Each row was made from one small tree. Brackets hold a mark, then the marks that hang from it, in alphabetical order. Every link used is in the known rows. Write each row's tree.
Known rows
(zivo vufi): [  2.6   1.9  -2.1   6.6  -2.5   5.9  -9.5  -4.5 -21.2 -26.2  -4.4   8.8
   8.1   5.3  -9.3  -2.0   0.1 -13.3]
(zivo (vufi (vanik paku))): [ -2.7  11.0   1.7  -0.2  -2.7   0.1 -11.4   5.7 -19.1 -15.1   3.7   7.0
  15.8  -7.8  -2.6  -1.3 -18.6  -6.1]
(vanik gamik vufi): [ 22.7   5.7 -18.6  -6.7 -13.2  18.0  19.5  -9.0   2.6 -48.9   3.0  11.7
  56.9  -2.6  11.7  -1.2   8.3  29.3]
(gamik pubu): [ -7.1   8.4  12.4   8.4  26.0  -2.0  29.7 -11.7   6.5 -18.1   4.3  -8.1
  -8.3   8.2  -7.8  -3.8  31.0 -14.8]
(vufi pubu): [-16.2  10.5   0.1   7.7  -9.7  -6.8  22.9   8.2  15.7  -9.8  -5.6  -7.4
  -5.7   5.8 -27.0   1.2  20.0  -9.1]
(vanik gamik paku vufi): [ 21.3   9.6 -13.0  -8.2  -9.2  18.4  22.8  -4.2  30.4 -40.6  18.9  13.8
  73.8  -7.9  32.6  -1.1 -12.0  47.0]
(pubu gamik vufi): [ -1.7 -21.8 -21.0  -1.3 -11.9   1.2 -15.3 -10.5  -8.3   9.2  -5.0  10.6
 -32.5  13.9   4.5   6.7  13.6  -6.2]
(paku (zivo gamik (vufi pubu))): [ -1.6  -5.8  10.1   7.4  -5.9 -10.6 -27.6  11.8 -15.1  38.0 -11.9 -10.9
  10.1   1.5 -13.7  -1.5  -6.3 -13.1]
(paku (pubu (gamik (vanik vufi)))): [  4.3  -0.2  -5.4   0.8   0.0  -1.6  -7.9  -3.9   3.7  -7.4  -9.8  -7.9
 -26.2   7.7 -10.2   5.0  -7.3   7.0]
(vanik gamik (paku (pubu vufi))): [ 17.1   6.0  10.0  -8.8   6.1  -2.0   2.8  -7.6  23.7   0.9  11.9   6.4
  30.6  -0.5  26.3   3.2 -26.7  29.4]
(zivo (vufi pubu)): [-13.0   1.4   0.9   7.9 -10.3  -5.1  -3.8   5.4  -4.2  -4.3  -7.0   8.3
   2.1   1.7 -13.3  -0.1  -0.3 -14.2]
(paku pubu (zivo gamik vufi)): [  4.1  -9.9  23.2   5.6   4.7 -22.8 -42.6   9.6 -18.7  43.3 -13.9 -18.3
  -3.3   4.2 -16.5   2.7 -29.7  -7.9]
(gamik (pubu (vufi zivo)) (vanik paku)): [ -2.5   3.1  20.2  -1.6  19.9   1.1  21.3  -6.8   7.3   2.9  12.1   8.8
 -37.4  -4.4  17.4  -9.2  -3.8   2.4]
(pubu gamik (vufi vanik)): [ -6.4 -14.8 -20.8  -7.3 -13.9  -4.6 -18.5  -2.9 -20.7  15.2  -4.5   7.6
 -32.4   3.8   0.9   7.4   5.0  -8.3]
(zivo (gamik pubu) (vufi vanik)): [-18.5  -0.4   5.1  -5.3  17.3  -6.1 -26.1   3.4 -34.1  26.5   0.9  -0.8
  19.6 -15.3  -1.0   1.0   2.7 -40.4]
(pubu gamik (vufi vanik zivo)): [ -9.2 -23.7 -18.3  -8.5 -26.7 -11.4 -11.8   6.9 -16.7  24.1  -9.9   5.3
 -43.8  -0.5  -6.9   8.3   8.4  -8.4]
(gamik pubu vanik): [  4.7  20.4  13.0   3.6  31.4  13.0  24.5 -16.4  -7.5 -22.8   2.0  -2.5
 -27.3   2.1   0.2 -11.2  17.3 -10.5]
(pubu gamik): [  4.5  -2.1 -23.1   4.1  -4.4  11.1  -0.6  -9.7   2.1 -10.5  -9.6  -5.9
 -11.4  14.0  -7.9   4.8  26.9  -6.8]

Which tree is each row?
[  6.1  -2.1  13.7   7.2   2.4 -12.7 -17.7   5.8  23.9  26.7   1.4  -9.5
  -0.5   6.3   8.4   2.9 -34.0  20.5] => (vanik (paku (pubu gamik) (zivo vufi)))
[ -5.6   0.6   4.7  -2.6  22.9  10.1 -26.7  -7.6 -32.7  16.6  -1.1   6.0
   7.8  -9.1   7.6  -4.9   2.1 -35.7] => (zivo (gamik pubu vanik) vufi)
[ 11.3   1.9 -28.1  -0.1  -7.8  21.9  -1.4  -9.9  -3.6 -22.5  -8.3   2.9
 -13.1   6.1   1.5   0.0  14.1   6.5] => (pubu (gamik (vanik vufi)))
[-14.6  -0.9 -15.9   2.8 -20.0   0.6  22.4  13.3  49.3 -12.4  13.7   5.1
  28.3  -4.0  10.8   4.3  -5.4  31.1] => (vanik paku (vufi (pubu gamik)))
[ -4.2  -6.7   3.3   0.7 -19.0 -10.7  22.4  18.5  36.2 -26.5  12.4  -2.7
  17.5  -5.9  -4.3   3.9 -20.9  34.2] => (vanik (paku pubu) (vufi zivo))
[ -1.4   0.3  16.1  -0.5  17.1   0.8  18.6 -10.1 -12.1  -3.3   1.6   7.5
 -49.6  -0.7   3.0  -9.3  11.0 -10.0] => (gamik (pubu (vufi zivo)) vanik)
[ -4.6 -30.8 -18.9  -2.4 -24.9  -6.0  -8.9  -0.9  -5.6  17.5 -10.2   8.5
 -42.2  10.0  -3.6   7.7  17.4  -6.5] => (pubu gamik (vufi zivo))
[  9.0  21.3  24.3   5.2  33.4   7.9  21.0  -9.7  12.1  -1.4   9.5  -5.7
 -19.1   0.1  14.7 -12.8  -4.3   9.1] => (gamik pubu (vanik (paku zivo)))
[-21.4 -11.9  -9.4   5.1 -31.8 -14.8  21.4  19.5  28.5  23.0 -19.2  -9.9
 -29.9   2.3 -28.6   7.1  29.7  -8.8] => (vufi (pubu gamik) zivo)
[-14.0  -7.5   4.6   1.0  19.0  -0.4 -22.7  -4.4 -22.7  19.8   0.6   2.2
  19.9  -4.8   1.8   0.2  11.6 -38.7] => (zivo (gamik pubu) vufi)
[ 24.9   3.5   8.0  -5.2  -7.1  -2.8   6.9   4.0  36.1  -3.8  11.4   0.6
  57.0  -6.0  29.5   0.2 -39.4  59.3] => (vanik gamik (paku pubu zivo) vufi)
[  9.2  10.7  -1.7 -11.5 -19.3  -3.7  18.8  12.5 -18.2 -13.9 -10.6  -8.1
   9.8 -13.7 -20.7   0.5  10.0   0.2] => (vufi (vanik gamik) zivo)
[ 18.6  18.4  15.6   3.0   9.8   7.6  -8.1  -1.0  -3.9  -8.6   0.4  -3.5
 -14.6   0.9   2.1  -8.1 -33.1  16.2] => (gamik (vanik (paku pubu (zivo vufi))))
[ 2.4  0.4 15.2  3.8 11.5 -5.0 -1.8  3.4 13.5 20.4 13.0 -9.2 14.0  2.7
  9.5 -2.1 -9.7  6.9] => (vanik (paku (zivo (gamik (pubu vufi)))))
[-15.7  -4.9   3.5  -5.5  18.4  -5.1  -7.4  -2.4 -21.3  18.6   5.4  -6.7
   4.2  -4.0  -5.8   2.1  20.8 -34.2] => (zivo (gamik (pubu (vufi vanik))))
[ -2.2   8.6 -10.1  -5.9   0.4  15.9  -5.9   5.3  -5.2  -7.1   6.3  -3.0
  24.6  -9.5  -2.5  -1.5   1.4  -6.6] => (zivo (gamik (vanik paku (vufi pubu))))
